Each row comes from the steps of one walk. Every step used is in the known rows, and no mark comes twice. Write the walk behind each row, first mark first.
In the rows, zero is written as 128.
Known rows:
dimop > vari > vibav: [144 122 128 144 139  27 134  99 124 100 109 128 149 133 177 124 139 154
 152 126 138 113 147 118 145 130 108 116  99 110 107  67 141 108 111 111
 151 114 153 133 101 148 147 139 126 172]
ledom > vari > rotimig > vibav: [138 130 146 137 148 153 142  92 155 108 121 152 110 147 111 174 148 149
 159 110 161  98  80 145 136 100 144 107 146 194 110 123 177 117  99 110
 172 134 141 186  62 150 108 140 139 179]
vari > dimop > ririg > rotimig: [140 151 160  88 140 158 133 103 125  85  90 197  99 138 165  60  91 107
 126  51 140  89  94 155 143 151 143 130 103 163 127 117 149 145 113 118
 166  72 111 112 143  99 112 106 148 100]
tifus > vari: [133 128 126 125 167 134 141 113 124 102 103 112  94 128 176 119 145 111
 147 143 131 101 144 109 154 121 130 130  95 142 109  77 172 112 122 116
 145 115 147 112 131 104 181 109 152 149]
ririg > rotimig: [123 129 143 105 121 129 112  94 125 101 109 164 103 127 148 125 111 139
 145  96 140 113  76 149 136 115 139 122  94 156 105 102 132 129 116 106
 185 117 132 121 126 120 151 108 141 147]
ledom > vari > rotimig: [130 124 141 114 168 131 124  90 166  75 142 131  88 141 111 148 135 104
 168  95 141  94 103 134 116  99 146  83 134 154 108 136 149 112  92 125
 154 112 144 155  78 171  95 107 120 161]
tifus > ririg > vari: [ 91 111 143 124 150 141 113 114 133 109  88 118 174 116 136 129 101 107
 141  50 116 117  72 103 128 151 101 152  84  90 144 140 154  56 123 121
 157  85 114 120 143 112  98  93 126 138]
ledom > vari > tifus: [154 120 145 113 155 191 130 104 108  95 140  97  63 154 155 155 108 120
 191  84 110 103 120 138 106 123 139 110  90 152 119 150 111 110 101 108
 153  76 179 131 112 113 125 128 130 106]
dimop > ririg > tifus > vari > vibav: [116 138 115 148 191  42 130 151 110  82 125 107 126 126 203  33 117 138
 123  98 135  40 177 123 129 127 178 112  89 113 161 110 145 110 132 114
 135  77 119  81 130  87 165 117 169 128]
ririg > tifus > vari > rotimig > vibav: [121 132 140 137 167 103 117 122 134 123 100 108 146 129 162 145 178 187
 151 156 136  53 156 111 144 120 160 104  91 166 134  79 223 117 144 144
 144 146 134 153 118 109 167 147 163 166]
vari > rotimig > vibav: [123 133 115 125 127 135 144 106 146 127 118 164 125 138 121 164 178 161
 139 138 148  96  89 117 132 117 124 116 146 208 119 112 201 119 116 121
 166 174 133 182  97 136 108 137 138 173]
dimop > ririg: [116 152  97 133 155 131 135 139 125 106 131 155 106 140 148 113 111 110
 116 104 130 104 126 134 122 142 118 157 135 166 140 171 138 113 120 101
 147 113 140 108 127 103 105 118 136 103]
vari > dimop > ririg: [142 161 140 105 163 168 139 117 121  93 108 169 112 146 153  79 119  82
 136  82 120 100 142 136 135 152 119 150 130 152 130 150 162 124 128 107
 138  68 126 115 154  97  97 105 136  99]
dafav > ririg > tifus > vari: [107 116 123 140 159 116 104 141 109 105  95 138 152 127 185  93 133 136
 144 126 115  92 144 105 126 125 143 114  52  86 151 112 168  76 173 146
 129 104  97 128 170  84 168 138 166 117]
ledom > vari: [134 137 147 141 163 165 122  93 133  88 115 124  69 146 125 149 109 102
 161  93 129 114 102 150 124 119 136 114 108 146 116 150 120  98 113  95
 164  75 148 128  95 137 119 117 133 149]
dimop > vari: [136 135 139 150 141 102 128 107 114 121  95 126 132 135 157 158 143 139
 154 138 120 137 156 116 148 134  95 140  94 114 111 102 152 115 114 125
 141 129 158 126 120 135 147 147 116 151]
ririg > dafav: [128 143 121 131 153 117 169 132  98 122 123 123 103 134 132 145 156 101
 173 125 146  97 128 142 124 149 100 154 100 166 108 146 125  77 147 124
 156 138 181 118 129 135 107 140 142 114]
ledom > vari > ririg: [119 107 134 149 149 138 161  81 154 119 130 102 102 162 125 144 102 113
 151  89 127  89  89 139 101 104 153 130 119 145 123 141 128 129 107 113
 190  51 144 160  68 126 124 119 101 154]
tifus > ririg > dimop > vari > rotimig: [ 78 116 133 134 170 115 182 101 144 168  90 120 203 119 174 126 135 138
 176 102 120 140 144 116 136 105  89 117 137 106 146 130 207 135 130 136
 145 193 121 137 141 179 117 149 123 130]
rotimig > vari: [146 121 120 153 126 111  99 104 123  92  93 147  78 138 128 132 117 112
 161 104 127 128  82 136 124 124 121 127 120 125  98 120 134 120 108  57
 165 112 140 127  92 139 106 114 115 125]
dimop > vari > ririg: [129 116 108 152 130  73 164  90 145 147 103 100 164 140 152 160 139 150
 143 123 109 113 149 112 127 117  97 161 108 137 126  87 153 150 116 141
 171 103 161 153 101 125 145 150  77 166]
ririg > dimop > vari > rotimig > vibav: [117 128 126 151 140 146 168  99 123 180  96 116 177 122 154 174 171 190
 177 170 162 135 126 130 152 102 108 122 152 191 127  83 230 152 109 114
 160 226 126 181  99 166 153 173 117 166]
ledom > vari > dimop: [157 139 192 122 156 191 125  78 122  76  97 132  86 158 130 110 113  90
 176  75 128 109 118 149 133 130 134 113 109 146  94 124 144 106 113  99
 155  30 151 142 114 132 101 105 134 139]
vari > dimop > ririg > zove: [115 172 130  94 140 150 124 122 136  56 132 186 117 152 142  59 105  97
 115  77 111  89 132 110 148 156 117 131 106 188 122 167 174 109 122 135
 126  42 119 104 143  85  85 112 133 143]
dimop > vari > rotimig: [129 129 141 122 141  72 137 101 157 102 113 137 140 127 150 162 162 143
 158 145 122 114 159 106 140 116  95 109 125 137 111  86 191 123 106 148
 139 165 156 139  91 172 120 152 109 171]
dafav > ririg: [119 114 112 130 119 142 132 118 117 117 114 186 132 138 158 123 130 103
 135 113 127 148  85 121 122 137 105 140 103 130 144 135 139  80 129 116
 152 127 120 155 148 114 133 131 143 110]
rifopub > ririg > rotimig: [102 142 146 120 122 133 105  87 132  69 113 183 117 118 181 113  87 137
 129  99 163 117  64 141 174 112 125 120  91 156 130 109  99 167 102  88
 166 104 159 144 155 104 159 104 150 134]
dafav > ririg > dimop > vari: [104 100 128 155 130 155 154 112 101 166  84 136 178 127 183 129 128 130
 161 130 134 164 114 138 132 117  84 140 115 112 153 115 162 110 136 121
 141 180 103 153 146 142 161 157 123 111]
dafav > ririg > rotimig > vibav: [119 106 148 127  86 162 127 102 123 126  74 225 154 135 166 145 119 172
 117 102 169 151  24 153 143 131 130 141 104 183 140 107 143 105 126 113
 183 151  96 196 132  97 166 150 156 131]
vari > ririg: [112 112 102 138 126 122 163  94 147 128 130 127 135 150 129 144 135 127
 148 112 119  89 113 111 115 123 126 141 121 152 124 114 149 134 119 106
 190  99 142 148 112 108 133 124 104 150]
tifus > vari > rotimig > vibav: [128 123 115 115 152 130 160 104 156 129  94 134 117 129 159 152 187 166
 141 157 156  78 122 102 154 101 137 110 136 184 117  66 224 119 109 126
 150 164 129 175 109 119 170 138 148 172]
rifopub > ririg: [ 98 157 124 143 126 127 110  96 126  88 123 170 122 132 167 121 115 130
 130 126 139 118 107 109 160 127  97 131 115 153 145 140 111 148 126  88
 132 104 161 144 162  94 134 109 141 115]
rifopub > ririg > dimop > vari: [ 90 145 149 174 140 142 134  95 104 147 102 116 173 113 198 128 101 150
 157 145 144 138 128 127 172 112  78 138 123 141 144 115 134 174 114  87
 134 158 162 142 157 134 158 136 126 123]
dafav > ririg > vari: [105  95 148 121 128 148 103 123 115 105 108 137 157 124 136 138 112 111
 131  79 129 129  52 117 121 145 112 132  96 103 154 104 131  60 114 135
 145 125  85 137 135  98 123 105 124 131]

Write each row's walk:
[163  95 180 108  79 149  84  88 122  78  37 252 112 138 161  74  99 100
 156  50 138 147  17 152 133 122 127 112  98 114 109  89 129 120 111  65
 170  80  84 171 132 124 114  97 138  96]  dafav > ririg > rotimig > vari > dimop
[ 93 113 129 110 159 197 186 122 103 176 112 102 155 137 203 115  94 121
 206  77  94 133 118 117 115 127 109 137 100 140 156 174 166 130 150  96
 161 153 143 123 183 109 133 121 151  69]  vari > tifus > ririg > dimop
[104 135 138 154 171  41 103 114 122  61 120 114 154 118 217  53 126 165
 138 121 150  59 158 109 176 117 157  94  62  92 152  85 128 129 139  98
 120  71 155 128 171  74 186 113 173 141]  rifopub > ririg > tifus > vari > vibav
[110 117 124 170 137  58 130 107 137 144 103  91 185 144 157 156 124 186
 153 124 104  88 182 115 115 130 117 152  74 116 144 128 151 151 152 158
 162  88 156 136 112 124 141 160  90 162]  dimop > vari > ririg > tifus
[157 130 162  99 165 162 135  97 118  97  78 131  97 142 175  88 158  95
 166 116 118  82 161 100 156 129 134 129 102 129 110  50 198 107 124 128
 144  73 135 124 149  93 152 100 148 130]  tifus > vari > dimop
[148 145 201 102 156 186 128  95 125  68  93 181  75 142 151  71  62 106
 137  28 156  94  90 187 132 135 167 117 114 161 121 127 112 136  90  99
 168  38 117 126 104 110 106  98 142 109]  ledom > vari > dimop > ririg > rotimig
[141 103 107 160 109 105 140  83 149 128 101 145 112 152 113 131 115 113
 154 103 121 101  62 114 105 111 132 143 125 136 117 122 129 152 110  69
 191  92 138 166  75 129 107 113  85 124]  rotimig > vari > ririg
[ 84 144 110 122 132 116 120 115 165  76 121 166 152 145 153 110 109 119
 123  61  98 125 111  83 151 145  84 145  78 147 122 185 169  73 141 133
 135  74 129  95 158 107 105 121 154 144]  tifus > ririg > zove
[138 131 130 143 122 103 108 117 131  81  85 204  60 127 149  95  74 119
 111  69 152 117  40 158 128 125 146 120 117 156 122 135  98 167  76  56
 173 105 125 113  83 128 114 104 128  91]  dimop > ririg > rotimig > vari
[107 133 136 117 120 100 136 116 134 105 107 139 163 148 196 131 107 159
 157  72  71 127 170  79 143 149  67 144  41 129 134 164 160  91 141 167
 108  87 179 103 166 102 134 162 130 128]  dimop > vari > tifus > ririg > zove
[111 124  99 150 143  94 121 112 138 117 127 102 169 149 138 129 128 163
 157 120 101  69 153 118  98 133 151 130  76 129 142 137 146 141 164 135
 180  82 141 135 117 104 123 129 111 146]  vari > ririg > tifus
[123 118 145 117 183 168 192 129 103 122 106  93  93 148 167 153  97 109
 208  42 115  95 124 155  96 150 110 143  78 136 131 214  95  52 155 126
 142  93 203 127 134 124  96 136 156  59]  ledom > vari > tifus > ririg > dafav
[124 157 187 123 170 129  76 110 119  65  85 131 143 127 205  60 123 140
 165 118 127  67 177 102 180 141 142 121  65 109 147  93 166 139 165 128
 111  29 154 133 195  62 158 107 164 119]  rifopub > ririg > tifus > vari > dimop
[115 111  99 122 156 122 183 100 151 132 110  96 127 137 161 117 139 125
 138 128 116  66 132  98 126 101 145 138  97 137 131  68 175 137 123 117
 175  94 139 144 106  86 177 114 121 152]  tifus > vari > ririg
[ 91 131 111 137 165 121 178 139 122 133  86 131 139 138 147 137 142 107
 167  77 132 118 131 122 123 157  82 167  94 141 127 182 135  50 173 125
 154 132 178 121 165 133  92 135 151  92]  tifus > ririg > dafav
[100 136  93 146 108  59 148  91 166 111 130 124 165 150 143 139 125 161
 119 125 101 100 152  86 142 121  95 139  75 155 118 112 162 135 113 160
 154  85 152 138  93 111 138 154  90 196]  dimop > vari > ririg > zove
[143 154 170 111 123 178 138 105 105 108  78 208 118 142 169  99 103 151
 117  66 159 101  81 166 159 148 143 152 126 212 137 100 167 159 112 107
 175  96 112 157 131  82 131 129 155 117]  vari > dimop > ririg > rotimig > vibav
[133 103 127 132 112 130 188  82 141 154  76 142 146 134 173 144 135 191
 120 116 165  72  75 122 158  95 167 147  90 194 122  43 175 156 104 100
 215 116 126 180 104  77 224 123 138 175]  tifus > vari > ririg > rotimig > vibav
[136 103 173  93 124 177  92 113 102  98  89 160 171 128 132 101 113  93
 150  61 120 112  54 119 126 152 104 137  92 100 136  88 155  62 115 138
 141  69  76 152 142  92 106  91 125 126]  dafav > ririg > vari > dimop
[128 110 130 131 108  74 155  82 148 136  86 144 152 135 161 144 113 178
 132 110 129 105 113 133 134 111 123 141  82 141 122  67 132 174 100 130
 196 110 153 166  94 134 170 142  95 176]  dimop > vari > ririg > rotimig
[101 133 157 129 135 126  87 103 129  84 129 122 145 112 151 137  98 128
 121  98 144 108  64 107 158 138 111 137 102 122 150 110 104 119  97 102
 138  93 142 132 149  84 125  91 121 143]  rifopub > ririg > vari
[148 151 178  98 147 176 155 117 112 122  59 182 108 132 199  82 119 162
 115  94 161  69 114 148 169 129 159 134 113 195 134  71 192 149  97 104
 163  85 103 146 141  68 177 118 172 119]  tifus > vari > dimop > ririg > rotimig > vibav
[121 121  97 131 165 109 227 119 125 153 105  74 122 139 151 122 161 120
 160 138 143  46 143 111 117 112 132 155  90 164 117  96 156 105 135 140
 174 115 184 142 108 104 170 127 125 120]  tifus > vari > ririg > dafav
[115 134 133 135 174 114 106 130 109 106 104  93 123 132 174 121 144 149
 158 140 110  73 184 121 135 135 151 119  55 110 127 100 165 106 150 132
 139 105 144  89 152  91 172 132 156 140]  ririg > tifus > vari
[ 92 122 135 115 137 137 134 105 140 101  80 182 137 128 173 123  94 136
 150  43 132 123  75 130 143 136 121 133  82 127 127 137 134 109 132 110
 183 106 128 123 150 118 132 111 150 130]  tifus > ririg > rotimig
[110 149 133 111 136 123 139 122 124  86 117 184  85 129 161  98  89 133
 104  76 152 109  87 160 137 129 134 135 105 171 131 133 119 141  99  98
 172 113 122  99 116 103 136 107 145 116]  dimop > ririg > rotimig
[ 94 135 108  90 124 130 132 114 146  94 131 159 135 156 179 112  92 134
 166  45  70 117 130  78 127 145 100 133  53 148 138 183 151  82 145 140
 129  70 148 116 169  81 113 128 153 116]  vari > tifus > ririg > zove
[106 105 128 141 147 111 123 134 139 126  95 161 187 136 173 119 181 186
 133 138 147  90 122 110 124 116 146 107  92 142 156  92 219  86 157 152
 130 167  95 189 134 101 175 155 172 143]  dafav > ririg > tifus > vari > rotimig > vibav
[142 115 145 137 154 103 126  90 136  65 136 119  94 152 138 106 116 100
 162  68 148  96  95 152 122 120 156  95 113 126 110 116 117  86  97  77
 170  68 140 139  75 141 130 115 142 155]  ledom > vari > vibav
[103 143 120 116 205  77 134 153 146  79 133 117 119 123 174  80 141 138
 123 124 128  46 186 109 116 111 160 100 100 132 153 130 185 128 143 161
 122 120 125  95 123 107 130 121 154 129]  dimop > ririg > tifus > vari > rotimig
[ 73 169 116 129 116 106  87  94 152  55 153 179 127 134 154 109 105 140
 109 113 136 111 104  93 181 124  98 115  89 180 133 157 123 131 122 105
 124  77 161 125 150  86 130 114 142 159]  rifopub > ririg > zove
[107 151 150 145 102 145 118  85 124 106  89 208 133 123 180 145 110 190
 113 119 184 115  44 140 184 120 118 140 114 201 134 106 131 170 104  78
 175 129 150 180 137  88 169 131 160 143]  rifopub > ririg > rotimig > vibav
[103 123 134 125 149 114 158  99 138 162 114  95 157 117 158 139 156 136
 181 145 134 122 135 124 137 100  99 107 136 144 123  79 198 160 112 125
 152 205 137 146 109 190 129 150 111 153]  ririg > dimop > vari > rotimig
[135 109 139  77 138 150 123 117  92 112 130  80 110 125 142 156 106 125
 176  84 107  87 102 105 106 145 135 129  68 120 133 102 136 112 104 126
 150 113 147 115 135  82 137 106 115 121]  ririg > vari > tifus
[ 93 145 158 175 132 138 158  87 135 173  95 139 193 111 185 152 141 203
 152 159 177 126 103 127 180  99  93 125 159 186 149  96 190 190 108  97
 135 213 149 202 130 143 161 170 132 146]  rifopub > ririg > dimop > vari > rotimig > vibav
[119 158 106 128 176 115 179 155  95 119 121 134  99 136 137 112 130  99
 129 105 155  88 129 152 117 164 104 167 126 179 133 196 114  93 131 126
 145 134 172  98 124 116  92 138 144  81]  dimop > ririg > dafav
[112 128 120 127 157  70 127 133 108  80 143 119 122 111 147  73  97 107
 107  58 150  64  80 123 123 141 142 132 120 113 149 107 119  88  75  98
 151  93  97  96  92  96 117  85 120 144]  dimop > ririg > vari > vibav
[133 132 141 128 101 152 123  95 120 118  85 185 120 137 147 169 129 171
 139 107 169 122  60 151 160 132 146 141 105 195 115  93 153 127 102  97
 196 139 131 161 104 105 162 131 152 166]  ririg > rotimig > vibav
[105 111 132 159 156 184 188  76 128 161 127  81 127 148 124 126  82 112
 172  90 140  98  84 151 105  81 154 124 130 163 136 135 141 155 113  84
 204  99 119 153  74 133 140 110 103 138]  ledom > vari > ririg > dimop
[166 112 122 121 118 136 119 109 114 106 105 141  66 146 152 136 117 114
 202  93  95 120  92 127 100 124 132 126  98 138 108 141 123 134 111  69
 153 116 167 127 116 112 119 123 119  77]  rotimig > vari > tifus
[167 122 186 110 113 150  86  79 123  69  53 204  81 142 144  90 102 119
 180  60 137 117  50 153 146 125 138 107  97 128  80  65 138 151 102  61
 184  70 132 144 102 134  95  92 127 121]  ririg > rotimig > vari > dimop
